Known rows, with every step that occurs:
U > T > A: [-10   0   8  -1  -6  -1 -12  -3   2   3 -46  -7   2  -1  -3  -9   4  -2
  -9  11  -2  12  -2   7   3  -4 -18   4]
E > A > M: [ 15  -1  -5   1 -11 -17  -8  -3  12  -5  -5  -1   6   4 -11   6   1   1
   2 -19  -1   2  -5 -14  -1  21   1  -1]
T > A > M > W > D > U: [  4   8   1   9  -1  17  -9  -7  25   1 -63   9  -2   5  -2   3 -13 -15
 -30  -5  -8 -17   0  21   1  23  -4   0]
Z > D > A: [  8  -3  -5  -2   7   7  10 -13   5  -9 -28   1  -2   1   2  -3 -15  -2
   8  14  -1  -7   1  10  -4  11  26  14]
A > M > W > D: [ 10   8  -5   3  -1   8  -6  -4  24  -9  10   8   0   6 -12   3 -13 -12
 -25  -8  -4 -12   1   6   2  26   0  -2]
T > A > E > W > D: [ -6  -6 -13  14   8   8 -13   0  10  -1 -26  17   0   2 -17  -1   6   2
 -20  18  -1 -16   1 -10  32  -3 -32   7]
M > A > T > W: [ -4   0  15  -1  -3   9 -20  -7   1   0  16  12  -3   4  -2 -22   3 -21
 -26 -12   3  -3  -2 -23 -23   1  -6   1]
M > A > T > W > D > V: [ -2  -2  -3   1  12  24 -17 -17   6   0  29   5 -11   0 -11 -30 -18 -23
 -38  -9   3 -11   4 -41 -23  -2  -1   6]
T > W > M: [ -9   1   5   0   9  -7   5   8   3   1  27  21  -7   7  13 -11   5  -6
  -8  -8  -2  -3  -1 -22   8 -13  -5  -2]
E > A > T > W: [  6  -3  -5  -5  -5 -25 -16  -3  -2  -1   8  18   3   4   1 -14   4 -13
  -8 -25  -2   2  -8 -43 -25   9  -8  -1]
M > A > E: [ -2   3  13   5  -9  33  -6  -2   5   4   8  -2  -2   2 -16  -2   5 -11
 -13   8   7 -19   2   1  14  -6   1   7]
A > E > U > D: [ -3   3 -16  13  -5  -6   2   6  -3  11  19  11   6 -19  -6   6  25  -9
  10  33   6 -19   8  -2  16  -4  -3   5]
E > W > M: [ -1  -1   2   6  17 -10  -1   7   8 -12  26  12 -11   8  -2   0   9   1
   3  -1   2   2   0 -13  15  -6 -12   0]
U > T: [-1  5  9 -3 -2  0 -7  0  4 -4 -7 -7 -1 -6 -7 -9  2 -8 -2 12 -2 12 -1  4
 -4 -2 -2  2]
M > A: [-4  2 13  1  0 27 -7 -9  1  2  5 -6 -3  4 -4 -6  0 -7 -9 -1  4 -3  2  3
 -2 -4  4  5]
W > D > U > T: [ -1   7  13  -2  12  28 -13  -1   9   0 -17  -1  -3 -12  -6  -9  -8 -13
 -12  32  -6  -3   3   1  -5   0   9   8]
E > W > D > U: [  0   2   0  12  25  15  -9   0   9  -6 -10  13  -6  -2  -2  -2  -2  -8
  -8  18  -5  -9   4  -4   1  -1  -2   4]
E > A > M > W > D: [ 16   6 -11   1  -5   2 -10  -8  23 -13   5   6   5  10 -11   5 -12 -11
 -17 -22  -4 -11  -3  -9  -2  27   0   3]
U > T > W: [ -9   4  10   2   0  -6  -6   1  -1  -1  -6   8   1   0   1 -19   7 -13
 -14   4  -5  13  -1 -11  -7 -12  -7   0]
T > W > D > V: [ -7  -2 -19   5  16   5   2  -7   2   3  17   8  -8   0  -1 -19 -14  -8
 -21  -4  -3  -8   6 -31  -3 -11   0   4]
T > W > M > A > E > U: [-13   8  16   9  -2  21   1   8   8   5  25  25  -7  -1  -3 -10  24 -20
  -7   7   9 -29   3 -27  32 -18  -6   9]
D > W > M: [  0   1  -5  -7   7  -1  -2   4   8 -14  -5  16  -9   1   3  -5  -3  -6
   0   2   1  -9   0   8   3 -11   0  -4]
A > T: [  8  -1   3  -7  -5  -8 -13  -2   2  -3  12   3  -1  -4  -6  -6  -2  -6
  -7  -6   2   0  -5 -11 -16  14  -3  -3]
A > E > W > D > V: [  2  -2 -24  16  16  12  -4  -3  11 -11  20   3 -13  -2 -25  -7  -6  -4
 -15  14   2 -18   5 -18  22  -9  -9   8]
D > U > T: [ -1   8  19   2   3  13  -7   2   5  -1 -30  -8  -6 -11  -1  -7   2 -15
   1  20  -4   6   0  13 -13  -4  11   3]
W > M > A > T: [  3   0  24 -10   4  18 -16  -3  10  -7  40   4 -11   4  -4 -13  -1 -11
 -15  -5   7  -9  -3 -19  -4   7   1   3]
A > M: [ 9  1  1  4 -7 -8 -4  1 12 -3 -4  1  3  1 -9  5  1  0 -1 -4 -2 -1 -1  7
  5 19  1 -6]
M > A > E > W: [ -1   1   9  17   3  22 -12  -2   6  -8   7   4  -7   4 -21  -4  15 -12
 -13   8   6 -15   2  -1  19  -7 -11   8]
M > W > D > A > E: [  3   4 -16   2  -4  34  -3  -4  20  -3 -12  12  -4   2  -4  -1 -20 -17
 -24  15   0 -27  -2   1  18   3  11  12]
E > U: [  1   6  -1   4  -3  -6   5   1  -1   0  -6   7   3 -11  -2   4  12  -4
  15   6   4  -6   3  -4  13   2  -3   2]
E > A > M > W > D > U: [ 16  10  -4   3   0  12 -10  -6  25  -9 -21   6  -2   5  -6   6 -12 -20
 -13 -16  -6 -18  -2   0 -10  30  11   3]

Rows:
[  4   1   9 -12   4  16 -22  -6  11 -15   7  12 -13   0  -5 -16  -6 -22
 -17  -3   8 -13  -3   1 -14  -1   0  -2]	D > W > M > A > T
[  0  -4 -10   6   0   6  -8  -5  19   2 -19  19   6   2   2 -10 -15 -10
 -25  10  -7  -7   0 -15   5  11   8   3]	T > W > D > A > M
[ -9  -4 -15   4   0  23  -4  -1  10   8 -15  24   1  -3   2 -11 -11 -10
 -24  21  -3 -22   1 -23  20  -9   6  10]	T > W > D > A > E
[ -9  11   7  11 -13  -6  -3   9   1   1 -10  18   2 -14 -13 -12  26 -20
  -2  20   1  -9   2 -16  17 -11 -10   4]	A > E > U > T > W
[  3   5  -2   9 -17 -10  -4  -5  19  -5 -49   1   0  13  -4   4  -3  -9
 -19 -24  -3  -6  -4  23   5  21 -16  -5]	T > A > M > W
[ -8   6   8   5  -6  -5  -7  -3   2   2 -53   1   4 -11  -5  -6  17  -4
   7  14   1   6   0   0  13  -1 -22   6]	E > U > T > A
[ -3  10  27   0  19   3   9   5  10  -9  -6  16 -13   0   9 -19   5 -17
  -2  17  -7  -5   2  -6  -7  -6  18   8]	Z > D > U > T > W > M
[ -5  -1 -23  10   3  -3   3  -6  -1   7 -10   5   7 -16   9   3   5  -7
  18  27   4  -4   5   1   5  -6  13   9]	E > U > D > A
[ -2   5  13   5  -1  19 -20  -4  23   4 -60  -1   2  -7 -11  -5  -4  -8
 -22  23  -9  -2   0  13   5  15  -6   2]	W > D > U > T > A > M
[  2   6  -9   0   6  17  -1  -6  11  -7  13   8  -2   6  -1  -2 -15 -12
 -20  -6  -3 -12   1  -1  -3   8  -1   3]	M > W > D
[  9   2  -5  -9  17  -5   7  -3   8 -21  -6  17 -11   1   0  -7  -6  -7
   6  10  -2 -15   3  14  -4   0  11   3]	Z > D > W > M
[  1  -3   1   6 -11  -9 -10  -4  13   4 -44  -1   3   5  -6   4   4   4
  -9  -8  -2   1  -2  12  10  12 -16  -5]	T > A > M
[  2   3  -7   5  -4   7 -10  -9  24  -2 -34   7   2  10  -9   1 -11  -7
 -32 -11  -6 -12  -1  13  10  24 -16  -1]	T > A > M > W > D
[ 11   8   1   5 -12  -9  -1  -1  20 -11  -5   1  -1   7  -8   5  -2 -12
 -15 -20  -2  -5  -2  18  -2  23   3  -7]	A > M > W
[  3   9   9   6 -17  -7 -14  -5  22  -8 -53  -5   0   7 -11  -4   0 -16
 -22  -9  -4   7  -5  26   2  20 -15  -4]	U > T > A > M > W
[ 12   2 -12  -3   9  -6   3  -9   1 -19 -33  10  -4  -2  -4  -6  -5 -10
   4  11  -3 -12   4  24 -16   4  11   2]	Z > D > W
[ -8  -1  -6   2  11   5  -4  -1   1   6  15  22   4   2   6 -13  -5  -5
 -19   4  -6  -6   3 -25  -2  -8  -6   1]	T > W > D
[ -3  -3 -20  -2  13  -9  -6   2   3  -5  19  14  -5  -5  10  -7   1  -9
   0  19   1  -6   6  11  -5 -18   0  -5]	U > D > W > M
[-13   2  19   1   9  16  -3   0   5   1  30  15  -8  12   8 -17   7 -11
 -17 -10   3  -6   2 -21   4 -17  -2   3]	T > W > M > A
[  0  -2 -28   4   6  -9  -8  -5  -4  -2  -8   8   1  -7   3  -4   0 -10
  -1  19   0  -3   6  17 -18 -14   0  -4]	U > D > W
[  0   3 -29   8   5 -14  -4  -4  -5  -2 -13  15   6 -20   3   0  15 -15
  13  22   3 -10   9  16  -7 -10  -3  -3]	E > U > D > W
[ 11   0 -12   3  14  -3  16 -13   3 -12   2 -14 -14  -1  -8  -8 -13   0
   6   0   1  -8   5   2  -5   3  19  10]	Z > D > V
[  6   4   8  -7  17  23   0 -11  10 -23  -4  11 -13   8  -5 -12  -7 -15
  -2   8   3 -21   6  17  -6  -2  13   9]	Z > D > W > M > A
[ -1  10  17   7  11   3   4  -2   4  -7 -34  10  -5  -5   4 -18   5 -20
  -4  20  -8  -1   4   7 -20   1  17   7]	Z > D > U > T > W
[  0   3 -14  -2   5  27  -3 -10  15  -6 -15   6  -3   6   5  -3 -26 -14
 -20   2  -2 -12  -1   3   1   9  14  10]	M > W > D > A
[-13   4  16   4   0  23  -3   7   8   3  32  21 -10   9  -2 -14  11 -16
 -22   0   5 -22   0 -19  23 -21  -2   6]	T > W > M > A > E
[  3   0  -4  15   2  -3  -2   7   5  -9   2   9  -5   2 -18   3  15  -3
  -3   9   2 -11  -1  -1  20  -5 -15   2]	A > E > W
[-11  11  13   5  -6  -4   3  16   9   0  21  25  -6 -10  -4 -13  28 -20
   0  20   3 -12   0 -26  32 -16 -11   5]	A > E > U > T > W > M
[ 18   8  -5   2 -13 -13  -6  -4  17 -13  -8   1   2  12 -11   8  -4 -14
  -5 -34  -1  -4  -5  -2  -5  26   1  -1]	E > A > M > W
[ -1   2   5  -1  11  11 -19   0   5   6  -1  23  -4  -7   6 -16  -6 -20
 -25   6  -7 -12  -1 -26 -25   7   3   0]	A > T > W > D > U
[ -5  -5  -6  17  -1  -7 -11   2   6  -1 -39  11  -2   5 -13   2  16   0
  -9   7   1  -8   0   4  31  -6 -30   3]	T > A > E > W
[ -1  11   7   5 -11   4  -4   7   6  -1  -5   5   0 -19 -18  -1  21 -14
   7  27   5  -8   0  -3  20  -1  -5   7]	A > E > U > T
[  0  14  10   1   9  32  -9  -2  16  -7 -17   1  -8  -4  -3  -8 -16 -25
 -21  15  -6  -6   1  13 -13   5  11   6]	M > W > D > U > T
[ -7  -7 -13  -2   7 -15 -11  -1   5   6  34  22  -4  -2  19 -20  -1 -16
 -11  11   1  -1  -3 -30 -12  -7   8   1]	U > D > A > T > W > M
[  6   2 -23  10  -6  -5  -4  -8  20  -4 -11  -2   1   1   4   3 -10 -17
 -13   3  -1  -4   1  22  -4  16  18   1]	U > D > A > M > W
[  1   5  19   6  -8   0 -16  -2  18   1 -78  -8  -1  -5  -5  -2   4 -11
 -11  11  -6   6  -2  25   1  12  -6  -2]	D > U > T > A > M
[ -5  -1   9  -3   7  24 -22 -10   5   3  31  18   0   3  -5 -24  -6 -19
 -37  -3   0 -11   0 -33 -20   6  -6   4]	M > A > T > W > D
[ -1  10   9   2  -4  -3  -3   1   1  -5  -9  -1   2 -15 -11  -4  16 -10
  12  18   2   6   1  -3   5   1  -4   4]	E > U > T
[ 13  -3  -3 -11  -6 -12 -18  -4   1  -5   8   2   2   0  -6  -4   0  -6
   2 -21   2   2  -8 -30 -21  20  -2   3]	E > A > T
[  3   8   4   2  -7   9 -16  -9  27  -6 -36   0   2   4 -17  -7  -9 -14
 -33   2  -8   0  -2  15   5  23 -18   0]	U > T > A > M > W > D
[ -1   0   1  11  10  -3   1  14  12 -12  31  16 -13   6 -11   1  13  -2
  -1   9   4 -14  -1 -14  35  -9 -14   3]	A > E > W > M
[  4  -3   2 -10   2 -23 -12   4   4  -5  30  23  -4   7   8 -15   4 -11
  -8 -27   0   0  -9 -52 -10   5  -8   0]	E > A > T > W > M
